Each row was made from one small tree. Brackets hold a mark, then the marks that hang from it, in the order of their numbers. Every link used is in the known rows. Write each row's tree.
Known rows
{K_917 {K_994 K_224 {K_702 K_374}}}: [ 1.28 -1.02  0.07 -0.51 -1.00 -0.11  0.88 -1.51  0.25  0.68  2.02 -2.80
 -1.16 -0.96  1.23 -0.29  1.40  2.90 -1.11 -0.97 -3.09 -1.79  1.72]
{K_702 {K_374 K_195} {K_994 K_224 K_917}}: [ 1.18 -0.17  0.43  1.06 -6.42  1.01 -0.41  0.27  2.74  0.13  3.63 -0.77
 -2.40 -0.48  1.67 -2.21  3.13 -0.82 -1.46 -4.39 -3.63  0.02  3.50]
{K_994 K_224 K_702 K_917}: [ 0.88 -1.18 -2.24 -1.21 -2.04  3.39 -0.90 -1.58  2.72 -2.22  1.23 -1.12
 -1.58  0.78  0.97 -0.74  2.40 -0.15 -2.89 -1.99 -2.71  1.12  4.37]
{K_702 K_374 K_994}: [ 0.61 -0.85  3.05  2.02 -3.21 -2.99 -1.37 -1.72 -0.70  1.89  2.73 -2.35
 -3.14 -2.11  2.01  1.36  2.42  2.95 -1.03 -4.55 -2.88 -1.21  0.60]
{K_374 {K_195 {K_994 K_224 K_917}} K_702}: [ 2.41 -0.52 -3.19  0.60 -3.62  2.79  2.51 -0.05  0.98 -1.79  5.89  1.09
 -1.14 -2.06  0.92 -2.05 -0.53 -2.86 -2.15 -0.58 -0.72 -0.18  4.43]
{K_120 K_994}: [ 1.71 -1.61  2.22  3.06 -1.96 -1.54  2.09 -0.75 -2.45  0.97  0.23 -2.14
 -2.58 -3.05  1.07 -0.77  1.40  0.78 -0.95 -3.71 -3.90  0.74  0.71]
{K_702 K_374 {K_994 K_224 K_917}}: [ 1.35  0.44  1.57 -0.02 -5.74 -0.44 -2.81 -0.32  2.10  0.88  3.14 -1.88
 -3.58 -0.58  2.83 -1.20  2.97  0.96 -1.90 -5.38 -3.56  0.94  1.72]
{K_994 K_224}: [ 1.49 -1.25  1.24  0.09 -1.72  0.60 -0.58 -2.37  0.34 -0.84  1.26 -2.40
 -2.91 -2.65  1.57 -1.19  1.95  1.50 -3.55 -2.81 -3.09 -0.13  1.92]
{K_374 {K_195 K_294}}: [ 2.85 -0.25  1.65  3.36 -1.52 -0.16  0.76 -2.35  1.46  0.36  1.49 -1.17
 -2.01 -2.39 -0.51  0.66  1.67 -1.68 -3.05 -1.64 -3.14 -1.38  4.15]
{K_195 {K_294 K_702} {K_994 K_917}}: [ 4.13  0.88  0.02  1.18 -2.11 -1.51 -2.11 -2.96 -0.32  2.30  5.33 -2.88
 -0.84 -1.84  2.38  1.89 -0.03 -1.68 -3.81 -3.42 -0.66  0.58  2.51]
{K_917 {K_994 {K_702 K_374}}}: [ 1.75 -1.24  0.02  1.21  0.45 -1.07  1.06 -1.79 -1.12  1.75  1.16 -2.09
 -0.34 -1.10  1.97  1.88  0.27  2.23 -0.71 -1.01 -2.47 -2.62  0.95]
{K_994 {K_702 {K_374 K_195}}}: [ 0.28 -2.27 -0.32  2.13 -1.44  1.45  2.04 -2.32  0.89 -0.49  0.70 -0.90
  0.29 -0.54  0.21  1.05  2.38  0.45 -0.37  0.08 -2.91 -2.81  4.01]
{K_195 K_294 K_994}: [ 3.56  1.16  2.85  2.08 -1.73 -3.62 -0.26 -3.03 -0.02  1.30  4.24 -2.64
 -3.08 -3.11  0.90  1.88  0.61  0.38 -3.04 -1.84 -1.35  1.26  2.15]
{K_195 {K_994 K_917}}: [ 3.49  0.44 -0.48  1.19 -2.44 -0.95 -0.32 -1.69 -0.95  1.06  3.85 -0.64
 -1.93 -2.32  4.15  0.82 -0.59 -1.11 -2.93 -1.85 -0.60  2.27  1.74]
{K_994 {K_702 {K_374 {K_195 K_294}}} K_917}: [ 2.07  0.60 -0.08  2.02 -2.86  1.98 -0.70 -1.45  4.48  0.42  0.99  0.07
 -0.34  1.27  0.15  1.43  2.48 -2.62 -1.21 -0.08 -3.18 -0.94  5.28]
{K_224 {K_994 K_702}}: [ 1.05 -1.14 -0.84  1.25 -0.78 -2.21  0.88 -4.51 -1.31 -0.62  1.49 -0.93
 -0.75 -1.67 -0.27  1.86  2.61  1.00 -1.76 -3.62 -0.34 -0.48  2.48]
{K_195 K_294 K_374 {K_994 K_702 K_917}}: [ 3.09  2.71  0.88 -0.14 -2.85 -1.41 -1.17 -1.26  3.21  1.21  5.55 -2.47
 -0.43 -0.04  0.51  2.47  0.42 -0.61 -1.81 -0.27 -1.39  3.05  4.72]
{K_294 K_195 {K_702 K_994}}: [-0.26 -4.43 -0.29  2.41 -1.58 -1.58 -0.23 -3.88 -2.08  0.90  5.22 -6.01
 -1.05 -0.08  0.74  0.58  2.05  0.58 -2.95 -5.74 -1.42 -3.12  0.73]
{K_994 K_702 K_917}: [ 1.03 -1.20 -2.33  0.38 -0.52  2.38 -0.60 -1.91  1.21 -1.08  0.24 -0.49
 -0.82  0.60  1.90  1.33  1.24 -0.71 -2.25 -1.52 -1.95  0.47  3.78]
{K_994 K_224 {K_702 {K_374 K_195}} K_917}: [ 0.85 -1.04 -1.79 -0.07 -3.59  4.13  0.36 -0.86  3.83 -1.44  1.30 -0.16
 -0.25  1.07  0.89 -1.39  2.92 -1.50 -1.35 -0.42 -3.53 -0.68  5.03]
{K_294 {K_195 {K_994 K_224 K_917}}}: [ 2.56 -0.84 -0.88  0.03 -3.51  0.20  0.22 -2.32  1.01  0.03  5.18 -3.37
 -2.33  0.08  2.84 -1.68  0.96 -2.31 -3.95 -1.18 -1.27  2.43  1.94]
{K_294 K_195 {K_702 {K_994 K_224 K_917}}}: [ 0.51 -3.07 -1.85  0.27 -4.19  1.08 -1.77 -2.55  0.67  0.16  5.75 -5.37
 -1.70  1.14  1.54 -1.83  2.78 -1.16 -3.94 -6.45 -2.04 -0.87  2.02]

Which tree is each row?
[ 2.52  1.51 -0.51 -1.38 -3.75  1.20 -0.63  0.39  1.65 -0.04  6.70 -0.88
 -1.09 -2.88  2.03 -0.90 -1.44 -0.31 -1.68 -1.21 -1.14  1.37  2.79] : {K_195 {K_374 K_702} {K_994 K_224 K_917}}
[ 2.58  1.57  2.24  3.29 -5.62 -1.37 -1.50 -0.29  3.23  2.03  3.34 -0.72
 -2.55 -0.06  1.10  0.59  2.60 -2.15 -1.54 -4.24 -3.54 -0.26  3.76] : {K_702 {K_374 {K_195 K_294}} {K_994 K_917}}
[ 1.92  0.24  0.84  0.79 -1.43 -1.26  0.73 -0.94 -1.54  0.76  5.92 -1.64
 -0.45 -4.48  1.16  1.44 -1.91  1.73 -0.84 -0.80 -0.77 -0.89  1.46] : {K_195 {K_374 K_702} K_994}
[ 0.81 -0.39  0.34  0.00 -4.40  1.64  0.42  0.61  1.99 -0.19  0.55 -1.73
 -1.77  0.62  0.83 -1.83  3.56  0.32  0.22 -2.66 -5.01  1.80  2.61] : {K_120 {K_994 K_224 {K_702 K_374} K_917}}
[ 0.09 -2.45  0.71  1.23 -1.23 -1.82  1.56 -3.74 -0.20  0.80  4.57 -4.28
 -0.50  0.92  1.26  2.06  1.76  1.04 -0.86  1.02 -0.88 -0.92  1.43] : {K_294 {K_195 {K_994 {K_702 K_374}}}}
[ 0.96 -1.27 -1.26  0.04 -3.29  2.39  1.45  0.28  1.67 -1.55  0.85 -1.54
 -2.11  0.73 -0.23 -2.20  3.02 -0.59 -0.96 -3.21 -4.16  2.92  3.66] : {K_120 {K_994 K_224 K_702 K_917}}
[ 1.37 -0.23 -0.15  0.00 -4.73  0.20 -1.74 -0.58  1.60 -0.58  3.43 -1.74
 -3.87 -0.51  1.95 -1.72  2.49  0.10 -3.21 -5.86 -2.84  1.89  2.82] : {K_702 {K_994 K_224 K_917}}
[ 0.18 -1.85  1.83  2.17 -2.05 -0.89  2.11 -0.86 -0.81  0.69 -0.24 -2.10
 -1.19 -0.85  0.13  0.59  2.97  2.16  1.06 -2.05 -4.25 -0.40  1.59] : {K_120 {K_994 {K_702 K_374}}}
[ 1.05 -1.40 -1.36  1.65 -2.29  1.19  1.95  0.14  0.15 -0.54  0.05 -0.85
 -1.28  0.42  0.62 -0.22  1.80 -0.98 -0.62 -2.86 -3.36  2.04  3.21] : {K_120 {K_994 K_702 K_917}}
[ 1.55 -1.75 -1.71 -0.49  0.03  0.39  2.06 -1.74 -0.25 -0.93  2.37 -2.56
 -1.40 -1.01  0.39 -0.64  0.87  1.97 -2.42 -1.66 -2.38 -1.05  2.79] : {K_917 {K_994 K_224 K_702}}
[ 1.13 -1.20  0.37  1.21 -1.19 -1.19  1.45 -1.98 -0.86  0.96  6.86 -3.57
 -0.23 -2.45  0.80  1.13 -1.72  0.15 -1.31  0.11 -0.43 -1.49  1.08] : {K_294 {K_195 {K_374 K_702} K_994}}
[ 1.35 -1.85  0.79 -0.81 -3.05 -1.35  0.05 -3.59 -0.74  1.38  8.15 -7.43
  0.30 -2.33  1.17 -1.11  1.12  0.94 -3.21 -1.94 -1.57 -0.62  1.03] : {K_294 {K_195 K_374 {K_994 K_224}} K_702}
[ 1.41 -0.33 -1.31 -0.08 -2.30 -0.21  0.66 -2.05  1.53  0.64  6.12 -3.78
  0.64  1.47  1.78  1.20  0.28 -1.53 -1.71  0.78 -0.70  2.16  3.02] : {K_294 {K_195 K_374 {K_994 K_702 K_917}}}
[ 2.12  0.24 -0.49  0.15 -2.59 -0.50 -0.37 -1.63  0.51  0.83  3.52 -0.65
 -0.50 -0.02  3.04  2.09  1.04  0.57 -0.87 -0.27 -0.92  1.09  2.58] : {K_195 {K_994 {K_702 K_374} K_917}}
[ 1.18 -1.12 -0.98  2.89 -3.90  2.01  3.23  0.95  1.00  0.28  0.39  0.19
  0.31  0.74  0.24 -0.65  2.63 -2.05  1.10 -1.48 -4.17  0.10  3.86] : {K_120 {K_994 {K_702 {K_374 K_195}} K_917}}
[ 0.75 -0.36 -0.43 -1.20 -2.84  2.71 -2.08 -1.45  3.49 -0.60  0.80 -1.09
 -1.30  0.86  1.96 -0.29  2.53  0.53 -1.60 -1.38 -3.40  0.27  3.21] : {K_994 K_224 {K_702 K_374} K_917}
[ 1.85  0.30 -2.52  0.93 -1.92 -0.47 -0.42 -3.26 -0.18 -0.35  1.17  0.51
 -0.50 -0.21  1.01  1.39  2.00 -1.06 -2.03 -4.01 -0.16  0.99  3.03] : {K_224 {K_994 K_702 K_917}}
[ 2.49  0.11  0.26  1.98 -3.31 -1.19 -3.46 -2.21  1.00  1.81  4.52 -3.17
 -1.84 -0.50  0.73  1.49  1.95 -0.56 -3.22 -7.15 -2.09 -0.43  2.79] : {K_195 {K_294 {K_702 {K_994 K_917}}}}
[ 1.64  0.14 -0.41 -1.41 -3.74  0.60 -0.64 -1.54  2.09 -0.21  4.11 -1.82
 -1.47  0.11  2.22 -0.01  2.22  0.79 -1.43 -0.40 -1.64  1.91  3.39] : {K_195 {K_994 K_224 {K_702 K_374} K_917}}
[ 1.74 -1.68 -1.43  2.41 -0.47  0.17  3.60 -1.31 -0.93  1.08  1.93 -0.97
  0.83 -0.74  0.91  0.85  0.43  0.28 -0.21  0.12 -2.47 -3.51  2.48] : {K_917 {K_994 {K_702 {K_374 K_195}}}}
[ 1.45  0.33  3.08  1.31 -3.19 -3.36 -2.93 -2.32  0.39  2.51  5.91 -5.46
 -1.18 -2.43 -0.48  1.64  1.91  2.21 -2.22 -6.55 -2.87 -1.46  2.21] : {K_195 {K_294 {K_702 K_994}} K_374}
[ 3.21  0.55 -0.35 -0.40 -3.65  0.05 -0.48 -1.46  0.56 -0.05  4.23 -1.51
 -2.76 -2.05  3.47 -1.27  0.62 -0.82 -3.54 -2.15 -1.27  2.99  2.28] : {K_195 {K_994 K_224 K_917}}
[ 3.97  1.09  0.32 -0.46 -3.53 -0.51 -2.37 -2.71  1.29  1.15  6.01 -3.50
 -1.63 -1.88  1.58 -0.42  1.18 -1.15 -4.27 -3.79 -1.40  1.41  2.98] : {K_195 {K_294 K_702} {K_994 K_224 K_917}}
[ 2.47 -0.68 -1.08  0.54 -2.59 -0.85 -1.12 -2.59 -1.03  2.90  7.17 -5.21
  1.48 -0.99  3.55  0.63 -0.89 -2.05 -2.71 -1.95 -0.60  0.27  0.99] : {K_294 {K_195 K_374 {K_994 K_917}} K_702}
[ 3.35  1.05  2.97  0.77 -2.07 -3.54 -1.62 -2.98 -0.73  3.08  6.82 -5.28
  0.08 -3.98  0.82  2.16  0.15  1.43 -2.72 -2.82 -1.43 -0.35  1.88] : {K_195 {K_294 K_702} K_374 K_994}
[ 1.18  0.48  3.83  1.91 -5.79 -1.90 -0.56 -1.11  3.41  0.58  4.37 -2.65
 -3.72 -1.35 -1.23 -1.03  4.30  0.80 -1.59 -4.27 -4.28 -1.13  3.86] : {K_702 {K_374 {K_195 K_294}} {K_994 K_224}}
[ 3.98  1.65  1.88  1.21 -3.17 -2.09 -3.31 -2.77  0.26  3.76  4.93 -2.79
 -0.54 -2.02  3.11  2.43  0.49 -0.69 -2.57 -2.91 -1.30 -0.32  1.26] : {K_195 {K_294 {K_702 K_374}} {K_994 K_917}}
[ 1.82 -1.38 -3.59 -0.19 -3.65  2.35  3.04 -1.19  2.13 -2.50  5.18 -0.23
 -0.59  0.48  0.07 -1.42  1.98 -1.93 -2.31 -0.04 -1.15  1.80  6.01] : {K_374 {K_195 {K_994 K_224 K_702 K_917}}}
[ 0.97 -0.62  0.43  1.82 -2.95  0.78  0.78  0.30  0.62  1.09 -0.20 -0.96
 -0.86  0.52  1.45  0.38  2.39 -0.40  0.73 -2.39 -4.17  1.17  2.15] : {K_120 {K_994 {K_702 K_374} K_917}}
[ 3.11  1.22  3.18 -0.90 -3.64 -2.65 -1.67 -2.77  0.95  1.84  7.45 -5.99
 -0.85 -3.85 -0.05  0.06  1.17  1.98 -3.23 -2.91 -2.25  0.29  2.34] : {K_195 {K_294 K_702} K_374 {K_994 K_224}}
[ 1.87  1.07 -0.51  0.78 -2.87 -1.18 -1.59 -2.98  0.56  1.21  0.90  0.30
  0.02 -0.39  2.21  1.91  2.47 -0.26 -0.82 -3.41 -0.91  0.21  1.85] : {K_224 {K_994 {K_702 K_374} K_917}}
[ 2.80  1.95  2.80  1.10 -1.75 -2.48 -0.40 -1.37  0.94  1.47  6.55 -2.15
 -1.36 -4.23 -0.39  2.22 -1.46  0.94 -1.32 -0.78 -1.17 -0.43  2.55] : {K_195 K_294 {K_374 K_702} K_994}
[ 1.88  0.44 -2.07  2.05 -3.45  0.09  0.85 -2.39  0.92  0.60  1.51  1.29
  1.15 -0.03  1.10  1.06  2.75 -2.23 -0.36 -2.42 -1.11 -0.86  3.67] : {K_224 {K_994 {K_702 {K_374 K_195}} K_917}}
